Each row was made from one small tree. The marks that hang from a mark follow it in brackets, in the order of their numbers. Every link used is in the known rows. Write each row's tree.
In the rows, 128 means zero.
Known rows:
k105{k732{k584{k920}} k950}: [113 109 112  86 114 125 123 103 142 110 140 135 137 106 127 191  96 169
 136 109 100 155 113 110 138 176 119  82 107 167 144]
k732{k584{k920{k506{k950{k539}}}}}: [102 133  88 106 123 156 148 109 175  99 133 115 122 115  89 193 142 160
 116 134 118 133 100 145 157 148 141 103 137 163 138]
k950{k102{k105} k506{k920{k732{k584}}} k855}: [ 98 112 164 107 140 118 106 131 222  68 155 144 162 113  99 175 164 243
 103 102 173 142 111 120 171 168 169 142  92 143 103]
k102{k94{k950{k506{k920} k855}} k105 k539}: [ 98 123 145  81 145 138  74 123 164  86 125 129  97  89 126 136 181 218
  70  90 175 127 155 133 159 175 129 176 120 147 119]
k94{k102{k539} k950}: [ 93 113 122 107 122 118  95  85 192 145  81 137 157 154 161 151 135 155
 139  96 141 131 144 137 125 144 127 149 129 133 107]
k94{k102{k539} k950{k105 k506{k920} k855}}: [ 89 118 159 105 153 118  59 113 203  93 101 155 142 149 109 164 162 214
  94  82 170 130 131 144 149 163 154 141 107 111  96]
k539{k102{k105{k732}} k950{k855}}: [134  96 179  81 100 100  89 104 152 115 128 129 143 128 175 137 110 144
 114 108 186 126 189 104 127 143 141 146  94 167  98]
k920{k506{k950{k102 k105 k855}} k732{k584}}: [105  98 178 126 112 131 142 143 216  79 109 151 185 118  82 150 141 198
 100 100 188 149 117 125 119 128 189 106  98 149  98]
k732{k584}: [ 97 106 110  85 111 139 131  99 162  99 130 114 138 118 125 149 131 146
 157  93 133 125 122 121 135 128 122 132 126 159 141]
k102{k105}: [ 85  98 125  62 120 112  91 112 151 116 142 115 124 119 137 122 142 138
 132 104 134 117 145 105 114 133 132 157 129 144 125]
k855{k950{k105}}: [105  82 143  62 111 126  80  96 160  81 109 152 121 129 102 147 126 118
 125  76 125 103 146 122  71 126 143 106 127 150 137]
k950{k102{k539} k105{k732{k584}} k855}: [112 103 171 103 111 117 124 121 208  70 130 146 151 128 123 156 122 190
 116  64 209 129  99 129 120 184 160 167  72 125 112]
k102{k105 k539 k950}: [108 115 116  58 101 119  95  74 158 109 136 125 122 106 156 134 149 136
 112 122 141  99 120  95  90 160 139 154 157 165 137]
k94{k950{k102 k105 k506 k539 k855}}: [110 109 171 106 143 115  96 130 246  62 110 171 148 138  93 138 142 194
 112  65 202 142 114 164 144 137 169 137  94 109  88]
k102{k539{k950}}: [120 128 113  82 109 140 125  83 164 130 127 115 125 127 155 138 134 125
 130 109 169  97 145 123 122 137 120 155 153 141 116]
k105{k732{k584} k950{k102{k539} k855}}: [140 123 149 106 112 127 134  96 211  84 118 144 171 118 145 179 112 186
 140  84 182 154 103 115 140 179 147 142  68 136 108]
k732{k584{k920{k506}}}: [107 126  90 104 125 158 121 121 160 100 138 118 124 121  97 180 140 168
 116 107 110 135 102 135 166 125 129 112 132 173 138]
k506{k920 k950}: [103 123 122  70 124 127 110  76 157 103 133 128 139 116 124 192 163 144
 133 145 101 112 157 118 127 149 138 103 137 155 141]
k855{k950{k102{k94 k539} k105}}: [118  99 155  73 113 147  92  98 208  70 115 177 122 120 117 159 154 148
 105  57 170 120 131 127  80 151 141 139 129 157 127]
k102{k539 k950{k506}}: [123 140 102  90 116 152 113  78 186 103 131 132 117 119 142 128 149 166
 122 109 164 108 107 132 133 138 149 135 170 169 110]
k950{k102{k94} k105{k732{k584}} k539 k855}: [107  96 176 116 116 125 141 152 218  45 135 171 126  88 110 143 121 196
 107  60 227 152 115 158 133 196 155 166  68 133 115]
k539{k102 k950{k105}}: [120  94 160  64 108 121  92  93 170 114 135 146 143 142 141 140 125 113
 133  90 176 119 165 104 107 112 126 115 140 159 112]
k950{k102 k105{k732{k584}} k506{k920} k539}: [ 77 117 136  93 148 124 139 116 228  74 161 143 129 115  72 175 142 224
 128  96 187 143  83 135 159 203 158 116 108 119 103]
k920{k506 k732}: [ 99 114 115 135 123 136 144 140 176 139 114 121 143 116 115 104 121 163
 116 116 162 126 139 149 149 107 159 136 134 147  86]
k105{k732{k584{k920}}}: [ 98 104 107  99 107 126 131 114 137 114 142 121 120 114 130 177 100 173
 132 110 109 133 119 135 147 174 124 110 113 174 145]
k506{k920{k732}}: [ 92 108 116 106 126 118 134 106 160 122 139 131 140 104 121 160 128 161
 126 133 121 107 146 138 145 158 133 127 132 143 127]
k539{k950{k102 k105{k732} k506{k920}}}: [105 112 167  70 133 120  84 113 199  94 153 159 141 127 109 165 149 203
 111  94 178 139 139 105 130 156 154  91 130 146  95]
k539{k102{k105} k950{k506{k920{k732}}}}: [102 108 150  76 128 119  98  97 172 135 154 125 141 124 136 152 145 179
 111 133 167 126 169  96 153 144 136 111 151 167  94]
k506{k102 k920{k732{k584}} k950{k855}}: [113 111 172 112  98 117 150  82 182  90 108 142 185 112 124 234 145 185
 124 154 132 119 139 123 153 179 162 119  92 160 122]
k105{k950{k102 k506{k920} k539 k855}}: [139 153 134 109 159 137 111 102 252  60 145 165 150 120 102 190 159 190
 128 103 178 148 104 148 185 157 160 132  92 111  89]
k584{k732 k920}: [107 111 120 112 100 125 116 127 143 142 133 130 121 127 137 150 107 167
 103 121 101 122 122 146 158 155 130 115 156 172 121]
k94{k102{k539} k950{k105 k506{k920}}}: [ 69 116 137  89 153 122  66  99 198 122 107 147 139 151 108 161 164 205
 111  91 151 132 126 127 139 163 139 123 138 118 100]

Which tree is each row?
[119 109 172 117 112 134 142 114 204  63 128 170 171  84 118 209 164 211
 102 121 154 146 148 133 143 180 157 114  98 174 137] : k506{k920{k732{k584}} k950{k102{k94} k855}}
[103 107 159  95 140 131  81 147 181  66 138 146 114 131  93 107 142 182
 108  63 193 121 127 149 142 116 165 148 108 126  96] : k950{k105 k506 k855}
[113 111 152  75  85 124 112  84 163 115 121 144 123  89 183 155 145 173
 104 120 168 127 138  99 115 192 140 170 134 190 110] : k506{k102{k94 k105{k732} k539 k950}}
[ 96  87 173  97 124 135  93 155 157  65 106 154 114  90 107 111 131 224
  95  49 188 161 153 145 141 153 141 121  96 166 119] : k102{k94{k950{k105{k732{k584}} k506 k855}}}
[ 86 104 114 102 121 124 148 101 158 110 140 123 148  98 109 175 128 172
 134 129 117 114 130 125 146 167 127 117 127 151 144] : k506{k920{k732{k584}}}
[ 82 112 110  75 134 120 119 118 159 108 161 116 110  97 104 161 112 198
 121 120 135 154  99 109 150 200 133 109 116 143 121] : k102{k105{k732{k584{k920}} k950{k506 k539}}}
[105 119 102 137 126 139 128 144 164 134 135 135 125 118 106 153 118 171
  92 126 119 126 122 160 164 127 149 118 140 163 110] : k584{k920{k506 k732}}
[115  93 165 101 124 104 107 109 196  85  99 153 141 135 120 141 114 132
 120  83 184 123 148 159 131 139 144 146  90 119 111] : k94{k950{k105 k539{k102} k855}}
[116 104 146  62 125 132  88 104 167 112 143 144 131 104 158 136 145 140
 129  90 158 157 168  92 132 130 112 144 125 175 116] : k539{k102{k94 k105{k950}}}
[114  99 176  89 117 119  86 141 159  86 132 145 119 120 119 108 117 185
 100  78 205 126 158 132 126 136 161 119 111 142  89] : k539{k950{k105{k732} k506 k855}}
[ 93 116 138 125 115 127 148 125 191 127 126 149 139 124  89 192 127 169
  90 152 140 126 109 153 146 160 171 110 135 145  95] : k584{k920{k506{k102 k950{k105 k539}} k732}}
[131 143 147 117 138 135 123  93 207 101 125 145 157 120 122 189 145 202
 115 122 174 126 115 133 186 167 156 146 103 122  75] : k105{k950{k506{k102{k539} k920{k732}} k855}}
[119 132 143 122  93 140 123 117 170 151 105 129 152 143 127 184 136 183
  89 151 110 139 123 133 173 138 164  98 153 185  82] : k584{k732 k920{k506{k102 k950}}}
[115 130 172  72 114 132 100  84 172  86 127 137 130 100 147 214 195 181
  85 140 159 114 158 109 145 197 146 182 107 157 119] : k506{k102{k94 k105 k539} k920 k950{k855}}
[ 86  93 151  97 116 127 151 136 212  75 143 161 123  91 110 141 123 186
 126  68 205 155 110 139 122 195 141 146 102 141 121] : k950{k102{k94} k105{k732{k584}} k539}
[ 92 108 123 121 107 144 165 122 171 125 107 112 162 106 101 136 130 175
 124 133 149 138 134 126 131 123 164  97 135 166 108] : k920{k506{k950} k732{k584}}
[ 70 104 147  82 105 103 167  72 183 118 132 117 166  98 113 224 149 174
 129 182 127 116 125 103 134 217 152 128 120 142 125] : k506{k102{k105} k920{k732{k584}} k950{k539}}
[106 118 114 127 118 137 133 131 163 134 128 136 136 118 105 168 128 169
  92 146 110 130 134 150 144 132 159  95 146 171 113] : k584{k920{k506{k950} k732}}
[114  84 176  80  97 112 104 126 143  79 125 141 136 109 124 136 105 160
 111  81 184 122 152 114 103 153 144 117  95 149 127] : k539{k950{k105{k732{k584}} k855}}
[106 103 158  65  97 112 108  66 165  80 129 159 157 106 122 220 141 172
 125 128 118 121 112  89 119 187 146  94 118 179 138] : k506{k102{k950{k105{k732{k584}}}} k920}
[113 134 127 136 109 157 147 121 180 137 118 143 130 110 127 191 149 188
  78 146 144 132 128 153 166 159 154 135 148 179  97] : k584{k920{k506{k102{k94 k539} k950} k732}}
[124 109 153  87  94 123  97 117 142  81 129 145  97  66 173 116 136 181
  73 102 186 121 152 121 107 196 147 178 116 184 129] : k102{k94 k105{k732} k539 k950{k855}}
[120 120 178 100 114 136 101 117 194  86  98 145 159 142 105 163 162 159
 104 108 176 129 138 126 134 105 184 136 100 145  78] : k920{k506{k102 k950{k105 k855}}}
[111 121 142  96 126 137 126 101 214 101 147 148 167 118 112 182 153 208
 127 112 164 139 127 112 156 145 144  91 143 163 107] : k539{k950{k102 k506{k920{k732{k584}}}}}
[118 112 182  75 129 112  83 101 207  52 136 172 163 127 103 209 173 169
 107 108 144 124 138 118 114 155 169 112  95 135 129] : k506{k920 k950{k102 k105 k855}}
[129 115 165  87  84 104 106  77 173 103 114 137 145 118 178 169 129 165
 107 127 169 108 126 108 120 185 163 178 101 165 101] : k506{k102{k105{k732} k539 k950{k855}}}
[111  88 171 108 117  93 116 115 183  96  95 149 138 129 130 134  91 151
 118  87 190 130 155 161 130 164 149 140  76 122 102] : k94{k950{k105{k732} k539{k102} k855}}
[112 128 125 120 103 141 119 131 151 146 116 122 131 130 116 153 130 180
  82 143 106 137 129 141 159 134 158  87 163 182 102] : k584{k732 k920{k506{k950}}}
[ 84  86 141  77 128 136 104 103 166  75 126 145 125 110  61 168 136 188
 109  95 128 113 124 121 107 159 152  75 135 156 134] : k855{k950{k105 k506{k920{k732{k584}}}}}
[125 132 127 135  97 141 153  92 201 138  98 137 164 119 141 149 134 167
 108 139 174 116 112 133 145 132 171 146 146 166  75] : k920{k506{k102{k539 k950}} k732}
[ 95 122 130 113 110 149 167  89 179 117 128 132 141  88 136 203 154 195
 118 130 159 118 123 128 173 202 121 167 130 162 122] : k506{k102{k94 k539} k920{k732{k584}}}
[106 142 121 101 125 151 125  88 206 125 124 117 129 150 139 153 154 178
 144 103 181 116 110 138 177 133 146 173 140 139  72] : k950{k506{k102{k539}}}
[ 89  84 148  89  97 108  94 100 170  99 115 165 155 121 139 151 116 166
 134  93 140 145 123 101  86 163 152  96 124 176 131] : k94{k102{k950{k105{k732{k584}}}}}
[ 69  95 132  92 127  92  89 103 192 135  98 137 148 137 144 141 132 151
 135 110 136 142 149 130 116 159 134 148 117 122 111] : k94{k102{k105} k950{k539}}
[130 101 187  94 117 121  88 123 174  98 131 146 130 140 136 122 112 176
 109  79 221 135 168 128 141 128 158 120 106 155  77] : k539{k102 k950{k105{k732} k506 k855}}
[113 129 113 129 111 142 115 143 154 145 123 121 122 130 116 137 122 180
  84 123 115 134 117 150 177 130 147 111 157 174  97] : k584{k732 k920{k506}}
[118 124 166  74 108 106 101  77 160 117 130 120 140 120 161 206 148 175
  99 143 165 100 150  99 148 204 141 174  97 138  99] : k506{k102{k105{k732} k539{k950{k855}}} k920}
[115 126 123 111 126 143 142 118 235  88 138 162 124 104 138 145 150 154
 136  87 189 144 127 162 151 150 135 173 124 143 110] : k950{k102{k94} k539}
[113 110 167 130 111 126 118 138 181 106 118 160 153 130  96 193 133 181
  75 134 140 128 126 149 146 142 181 113 110 159  95] : k584{k920{k506{k102 k950{k105 k855}} k732}}
[131 133 145 104 110 129 107 103 205  86 109 140 145 115 128 156 156 154
 100 129 175 123 117 128 148 127 178 164 110 157  83] : k920{k506{k102{k105 k950{k539 k855}}}}
[100 102 138  55 127 130  81 125 150 101 144 145 117  80 139 121 152 151
 117  87 144 153 160  92 113 143 115 143 130 162 131] : k102{k94 k105{k950}}
[116 102 184  95 138 115  66 132 228  63 106 175 161 147 103 140 151 202
 110  52 183 150 128 141 136 112 167 121  95 130  93] : k94{k950{k102 k105 k506 k855}}
[ 84  91 134  82 125 106 112 109 179 103 106 143 130 121 104 127 120 132
 129  91 151 119 134 146 105 146 132 127 125 114 126] : k94{k950{k105 k539}}
[134 143 139 128 128 142 134 118 239  83 108 142 156 133 111 157 160 159
 115 117 189 139 127 160 153 116 185 146 100 133  81] : k920{k506{k950{k102 k539 k855}}}
